Each row was made from one small tree. The marks that hang from a mark follow it in brackets, in alphabetical order. Every link used is in the known rows. Write each row's tree.
Known rows:
U{S}: [ -2.3  -5.6  -9.7  -7.4  -4.7   9.8  12.3   5.3 -13.3 -13.8  -8.1  -4.0
  15.3 -15.6  -7.4   9.6   0.1  -8.0  -2.7  -1.0]
J{Y{M P T W}}: [ 16.8  -0.6  -6.3 -13.1   6.9  13.9   3.1  20.6   5.3  13.1 -10.3 -56.5
 -14.9   5.5 -42.8  26.0  25.0 -16.9   9.4  29.6]
Y{J P{R} T W}: [-10.1  18.5 -35.9  10.1  24.3  -7.5   5.3   5.3   9.5  28.8  -6.9 -32.2
  15.4  19.4 -29.8  10.9  37.6 -12.6  -6.6   2.3]
Y{M T}: [ -2.5 -10.0  -4.3 -17.5   5.8   7.8 -11.4  20.7   4.0   0.0   1.8 -28.9
  -3.3   9.5 -13.5   9.6   2.3   7.4   8.1  16.9]
P{R Y{J T W}}: [-20.0  16.5 -51.4 -11.8  10.5   3.2 -13.3  12.6  23.4  10.1  10.7 -35.0
  13.5   2.1 -38.7   5.9  10.4  -3.6   1.7   1.3]
P{R Y{J M W}}: [-12.7  10.9 -29.8 -17.8   0.5   7.7 -21.1  26.5  39.3  -5.2  -8.3 -21.6
 -10.5 -11.8 -35.6  -9.5  -8.3 -20.4  24.0  22.3]
Y{J{V} W}: [ -7.4  31.1 -16.3   8.6  21.2 -27.5  -6.8   7.3   7.0 -15.0 -11.8 -18.6
  -5.6  -0.7   3.9 -10.1  18.8 -27.3  10.0   8.8]
S{T U}: [ 30.8  23.3 -23.5 -12.5   5.3  21.2  -0.8  -0.6  17.5 -16.1 -21.4  -7.8
  -7.1 -28.8  15.6  -6.8  17.1   7.5  -6.6  18.1]
Y{T W}: [  4.8   8.2 -12.7   4.7   5.1  -5.8   7.2  -3.3   6.8  -3.6  13.0 -29.2
  22.8   5.4 -23.6  27.8  24.8   5.5   2.1   4.1]
Y{P}: [  0.3   8.5   4.8   7.4  12.1   0.6  10.3  -2.9 -12.3  16.5 -13.1  -8.5
  -8.1   8.5  -2.7   9.4  11.3  -8.3   0.2  -0.2]
P{R Y}: [-18.3  -3.9 -26.6 -20.4  -9.3  20.0 -12.2   3.8  15.5  10.1   7.5   0.3
  -2.3 -14.7 -24.9 -11.3 -25.9  -4.4  -2.6 -12.6]
Y{M}: [  2.0  -9.4   8.5 -12.8  -2.6   5.0 -10.0  17.7   9.7  -9.5  -7.3  -8.6
 -11.6   0.5  -5.0  -1.8  -8.5  -6.2  16.4  18.0]
Y{P W}: [  9.8  19.1   4.6  18.0   8.5  -6.8  19.0  -8.3  -0.7   6.6  -6.9 -15.6
   3.3   3.8 -18.5  25.8  28.4 -17.9   8.0   7.4]
Y{W}: [  8.5   9.6   0.7  10.4  -1.5  -6.9   8.4  -4.2  12.0 -11.0   4.1  -5.0
  10.5  -5.1 -15.1  16.0  13.8  -8.5   8.4   6.1]
J{V Y{W}}: [  7.1   9.6 -14.2  -8.0   1.7  -1.9  -2.9   4.4   8.4 -11.8   0.8 -25.0
 -17.4 -18.0 -15.9  -6.4   1.5 -31.9  -0.7   5.7]
U{S{T}}: [ 13.6   9.8 -21.0 -12.9   4.7  13.7  10.0   9.0  -9.7 -15.7 -21.0  -2.3
  25.7 -29.9  -1.2  15.7   7.8   4.3   1.5   5.1]
Y{J}: [ -7.6  13.3 -11.1   6.3  12.6  -9.9  -7.1  12.0   1.6   2.7 -11.5  -5.2
  -6.0   8.5   9.2 -12.3  12.9  -4.0   1.4   8.5]
J{V Y{M P T}}: [ -1.6  -0.4 -13.2 -27.7  20.7  13.0 -11.7  26.9 -12.8  16.7 -17.7 -58.3
 -39.2   6.4 -18.4  -4.7   1.9 -22.7   0.6  17.5]
J{V Y}: [ -2.7   0.8 -14.2 -20.0   3.1   4.1 -10.3  11.0  -3.9   2.1  -4.9 -18.9
 -26.8 -11.7  -0.5 -22.9 -11.4 -24.6  -9.1  -0.2]
J{V Y{M T}}: [ -2.7 -10.2 -18.1 -36.6   7.9  10.5 -23.4  30.5   1.6  -0.3  -5.2 -49.7
 -30.7  -2.4 -13.3 -11.5 -11.7 -16.3   1.6  17.4]

Which tree is each row?
[-13.6  14.4  -8.0 -13.0  20.7 -14.8 -22.8  29.5   4.7 -12.4 -24.7 -19.2
 -31.6   3.5  13.1 -26.0  -5.3 -23.5  15.9  21.0] | Y{J{V} M}
[-12.7  28.8 -35.8  -4.1  16.2  -3.5  -9.1  14.2   9.8  -2.5   5.8 -47.4
   5.8   6.2 -30.6  20.8  21.5   1.1  13.9  12.3] | P{Y{J T W}}
[  6.7  18.0  -9.6  -1.2  11.2  -0.2   7.7   2.0  -4.6   7.7 -12.8 -32.7
 -24.2  -9.8 -20.8   1.5  15.0 -39.4   0.6   6.4] | J{V Y{P W}}
[-26.7   8.0 -37.7 -15.5   4.6  10.4 -18.9  15.5  17.7  13.9  -2.4  -6.4
  -6.5  -6.1 -16.5 -24.0 -15.2  -7.5   0.1  -2.0] | P{R Y{J}}
[ -4.9  -1.3 -25.8 -24.7  10.3   7.6 -12.7  12.1  -8.7   7.7   5.1 -43.5
 -16.0  -2.6  -9.5 -11.4  -2.8 -11.2 -15.0  -1.7] | J{V Y{T}}
[ -4.8  21.0 -14.3  -9.3   6.7  -1.2 -18.4  28.3  23.1 -18.4 -13.0 -31.1
 -17.2  -8.6 -27.5   7.2   1.6 -17.4  34.5  32.6] | P{Y{J M W}}
[ -5.7  -2.8 -19.4 -23.7 -11.8  18.3 -13.5  14.8  37.1 -11.1   1.6 -14.8
  -3.3 -22.4 -45.8   4.4 -18.0 -18.4  22.4  12.2] | P{R Y{M W}}
[-11.7  23.9  -5.8  -4.8  32.3 -14.9 -13.2  25.6  -7.9   4.6 -37.2 -28.1
 -39.1  12.0   8.5 -18.8   6.2 -32.5  17.4  21.3] | Y{J{V} M P}
[  2.5   6.9 -11.1   9.9   3.7   0.7  15.8  -8.3  11.3  17.8  -4.0  -4.3
  10.5  -2.0 -28.6   9.9  16.7 -22.7  -1.0  -4.7] | Y{P{R} W}
[  1.0  11.9 -14.1  -1.6  16.6 -12.3 -11.7  26.6  16.7  -8.2  -6.9 -42.8
   3.4  14.4 -20.2  13.3  27.9  -3.4  19.8  29.9] | Y{J M T W}
[-26.1  -0.5 -43.2 -35.0  10.0  16.5 -30.5  34.8  22.3  13.2  -3.0 -37.0
 -10.0   5.7 -28.8 -14.7 -13.3   0.5   8.8  11.6] | P{R Y{J M T}}
[-11.1  -2.7 -17.2 -29.0   3.1  19.9 -20.9  25.1   6.7  -4.7   3.2 -44.2
 -13.0  -0.7 -29.4  15.4 -12.9   9.5  18.4  15.4] | P{Y{M T}}
[  7.9  -0.9  -4.1  -6.2   3.7  -1.1  -4.7  16.3  17.1 -12.8   5.8 -36.2
   8.5   4.3 -28.3  25.9  16.9  -1.1  18.5  22.1] | Y{M T W}
[  4.6  -1.1 -17.2 -25.8   6.7   4.1 -15.9  24.7  12.3 -10.2  -1.0 -55.7
 -19.2  -8.3 -30.5   3.6   5.6 -23.1  10.3  23.0] | J{V Y{M T W}}
[ -5.4  37.9 -13.2  18.3  32.5 -25.6   3.7   5.8  -7.0   1.0 -23.3 -26.7
 -14.3   7.1  -1.2  -0.1  32.8 -35.8   9.5   9.5] | Y{J{V} P W}
[ -9.9  21.5 -21.1  -8.0  26.6 -20.2 -18.9  27.9  11.3 -15.9  -9.1 -48.6
  -8.4  11.0 -10.1   0.1  21.4 -18.8  19.5  25.5] | Y{J{V} M T W}
[  0.9 -11.6 -19.4 -16.0  -2.2  22.7   5.1   5.9   2.8  38.1 -11.5  -8.8
 -16.5  -4.3 -24.3 -13.5  -3.9 -20.8 -19.7  -4.3] | J{Y{P{R}}}
[  2.6 -21.5 -12.3 -27.0  -4.9  28.5  -6.2  22.2  13.5  28.2 -19.3 -16.9
 -29.4  -5.4 -29.1 -17.7  -9.8 -26.5  -3.9  13.1] | J{Y{M P{R}}}
[-10.7  39.9 -24.9  13.3  40.3 -22.5   2.6   7.8 -11.6   9.2 -12.4 -49.9
  -4.9  20.5 -10.1  10.7  43.2 -23.0   5.1   6.7] | Y{J{V} P T W}
[  7.5  -9.7  -8.9 -22.4   9.4  22.4  -4.7  27.7  -4.6  22.5 -13.6 -51.8
 -26.8  10.7 -28.4   8.4   9.5  -8.6   0.4  21.6] | J{Y{M P T}}
[-15.8  30.4 -13.1   6.8  34.6 -18.8  -3.9   8.8 -17.0  12.5 -26.8 -19.1
 -25.0  13.2  15.3 -15.2  15.8 -27.6   1.8   3.3] | Y{J{V} P}
[ -4.0   6.6 -14.0 -20.4   0.5  11.3 -12.6  18.7  18.8 -15.7   9.6 -51.5
  -3.0  -5.5 -45.3  29.8   0.8  -0.5  26.7  21.3] | P{Y{M T W}}
[ -0.4   8.1  -3.9 -15.8  -6.4  11.2 -11.9  16.1  22.9 -23.6  -0.3 -26.9
  -9.9 -18.1 -35.4  18.2  -8.7 -12.8  33.0  24.0] | P{Y{M W}}
